Each row was made from one small tree. Brackets hold a mark, then the marks that hang from it, in the order of their numbers. Every link used is in the known rows. Write each row's tree.
In the rows, 128 means zero.
Known rows:
{z766 {z296 z77 z209 {z465 z150}} z392}: [198  95  83 171 179 139 163 105  65 102  78 130 178 152  80 140 178 125
 104 148  93 134 126]
{z77 {z296 z209 z465 {z766 {z392 z193}}}}: [160 117  95 133 174 150 170 124 118  84 136 107 118 180 134  71 178 124
  87 152 118 153 164]
{z77 z296}: [127 115 115 113 128 129 146 134 126 111 144 117 109 139 146  93 146 122
 113 137 131 145 137]
{z209 {z296 z77} z391}: [157 112 114 127 154 128 169  99 138 141  58 105  84 139 110  82 131 136
 119 130  91 135 177]
{z46 {z296 {z209 z391} z465 {z766 z392}}}: [187 119  99 161 176 151 159  70 122 104  88 115 147 152 106  99 168 128
 109 176  93 137 153]
{z296 z77 z209}: [153 134 114 165 166 119 132 123 116 121  80 109 112 153 105 139 125 108
 107 138 100 150 137]
{z193 {z392 z766}}: [125  94 122 122 148 120 140 134 139 130 171 141 156 117 136 133 134 133
 111 146 108 123 159]
{z150 z465}: [129 121 123 151 140 143 142  99 125 131 118 122 113 106 125 131 145 135
 124 157 132 106 135]
{z766 {z296 z77 {z209 z391}} {z392 z193}}: [183 101  87 142 182 113 178  87  63 113  97 137 169 159  93 105 177 114
 120 165 112 117 132]
{z391 {z209 {z296 {z465 z150} {z766 z392}}}}: [186 137  98 149 142 133 177 106 134 103  91 120 131 149  99 124 158 126
 113 139  90 123 183]
{z391 {z209 {z296 z77 {z465 z150} {z766 z392}}}}: [189 128  95 158 147 135 181 109 130 103  85 115 127 153  93 127 156 123
 104 136  86 131 182]
{z391 {z209 {z296 z77 {z465 z150} {z766 {z392 z193}}}}}: [184 129  91 156 151 132 183 108 129 102  97 120 131 162  96 120 160 122
 103 144  95 124 185]
{z77 {z296 z209 {z766 {z392 z193}}}}: [158 117  97 120 161 135 172 120 117  92 145 112 116 169 145  76 168 109
  98 159 123 140 160]
{z392 z193 {z766 {z296 z77 {z209 z391} {z465 z150}}}}: [153 133  80 159 195 127 188 109 125 111 132 133 162 183 132  77 158 131
 110 188 141 123 155]
{z209 z296}: [145 119 119 109 134 127 137 109 134 130 111 123 109 140 124 108 139 133
 123 134 112 126 161]
{z296 z77 {z465 z150} z766}: [167  98  97 192 169 181 166 135 144 106 108 103 126 166 114 114 142 132
  70 120 113 154 151]
{z209 {z296 {z465 z150}}}: [154 119 109 134 144 147 139 117 139 123  94 118 116 152 112 115 145 147
 110 131 105 126 169]
{z392 z193 {z766 {z296 z77 z209}}}: [145 129  89 142 182 114 176 108 117 113 160 141 163 176 143  81 157 118
 115 189 151 124 144]
{z77 {z296 z465}}: [129 116 114 125 140 145 145 138 126 103 132 111 111 151 136  88 154 137
 102 130 126 157 140]
{z193 {z392 {z766 {z296 z77 z209 {z465 z150}}}}}: [153  88 102 151 173 127 149 121 128 121 143 137 167 135 118 135 146 130
  97 157  97 129 156]

Which tree is each row?
[191 137  84 177 200 163 188 109 131  97  76 105 134 184 105  95 164 134
  94 155  97 120 185]  {z296 {z209 z391} {z465 z150} {z766 {z392 z193}}}
[162 111 113 126 156 158 152 106 146 115 112 111 108 162 124  81 154 141
  98 128 110 144 173]  {z209 {z296 z465 z766}}
[185 101  85 154 194 128 177  90  63 106  85 132 170 171  84  99 186 130
 109 158 107 129 135]  {z766 {z296 z77 {z209 z391} z465} {z392 z193}}
[183  96  90 149 178 161 201 101 137 119  66 102 106 167 104  69 159 145
  93 136  90 129 200]  {z209 {z296 z77 {z465 z150} {z766 {z392 z193}}} z391}
[166 104  94 158 163 176 173 131 126  97 142 123 158 169 120 109 167 141
  90 137 126 119 162]  {z296 {z465 z150} {z766 {z392 z193}}}
[177 138 102 137 147 128 176 102 129 102 107 124 131 160 103 108 164 126
 115 144 102 123 182]  {z391 {z209 {z296 z465 {z766 {z392 z193}}}}}
[171 121  96 188 165 141 129  90 121 113  80 118 147 152  95 145 146 122
 102 172  95 137 134]  {z46 {z296 z77 z209 {z465 z150}}}
[173 149 109 154 179 138 167  98 151 116  79  98  99 160 128  84 135 113
 112 149 103 138 165]  {z296 {z209 z391} z766}
[195  99  92 160 187 134 172  94  65 107  62 125 163 151  78 112 178 130
 110 144  88 144 131]  {z766 {z296 z77 {z209 z391} z465} z392}
[144 138 107 126 154 122 156 120 130 110  98 104  93 151 135  83 144 118
 116 150 110 146 153]  {z77 {z296 {z209 z391}}}
[183 103  94 172 180 150 154  79 108  99 111 120 156 168 103 111 171 117
  90 176 104 142 146]  {z46 {z296 z77 z209 z465 {z766 {z392 z193}}}}
[179 128  99 147 151 129 180 104 125 102 101 120 127 162  97 111 162 122
 104 141  97 132 181]  {z391 {z209 {z296 z77 z465 {z766 {z392 z193}}}}}
[135 116  92 133 168 120 177 114 119 117 178 146 168 166 148  80 156 124
 116 180 159 122 139]  {z392 z193 {z766 {z296 z77}}}
[177 112  90 138 181 127 158  94  64 101 117 145 186 169  94 110 191 131
 117 163 121 118 128]  {z766 {z296 z209 z465} {z392 z193}}
[182  97  87 152 187 129 165  97  57 101 108 138 181 173  86 113 188 125
 104 158 114 130 127]  {z766 {z296 z77 z209 z465} {z392 z193}}
[157 127 101 141 169 152 159 125 137  89 121  98 100 175 138  71 162 123
  87 144 116 166 157]  {z77 {z296 z209 z465 z766}}
[169  78  93 141 168 137 167 105  59 106 133 146 188 159  94 109 188 134
 105 146 128 126 119]  {z766 {z296 z77 z465} {z392 z193}}
[188 115  80 152 185 132 176  93  75 105  90 139 181 167  90 109 185 135
 119 168 112 105 141]  {z766 {z296 {z209 z391} {z465 z150}} {z392 z193}}
[147  88 109 136 168 116 147 117 125 125 153 139 163 129 124 129 144 123
 103 158 101 131 152]  {z193 {z392 {z766 {z296 z77 z209}}}}
[197 116  78 198 211 165 197 114 121  97  61  96 128 190  93 101 160 126
  75 148  88 138 183]  {z296 z77 {z209 z391} {z465 z150} {z766 {z392 z193}}}
[187 106  92 173 186 149 167  72 114 103  90 113 147 165 100  97 169 122
  95 177  97 140 154]  {z46 {z296 z77 {z209 z391} z465 {z766 {z392 z193}}}}
[177 131  94 168 171 137 139  99 110 113  82 126 154 159 100 123 157 128
 113 153 113 132 121]  {z766 {z296 z209 {z465 z150}}}
[165 161 102 182 180 144 149 119 141 117  38 102 114 162  96 125 133 142
 113 143  89 131 162]  {z296 {z209 z391} {z465 z150}}
[186 150  93 189 194 166 172 109 159 105  55  91 110 177 111  95 143 133
  93 144  93 138 177]  {z296 {z209 z391} {z465 z150} z766}
[149 132  87 151 195 124 184 105 121 111 136 134 158 182 134  68 160 132
 111 184 142 132 152]  {z392 z193 {z766 {z296 z77 {z209 z391} z465}}}
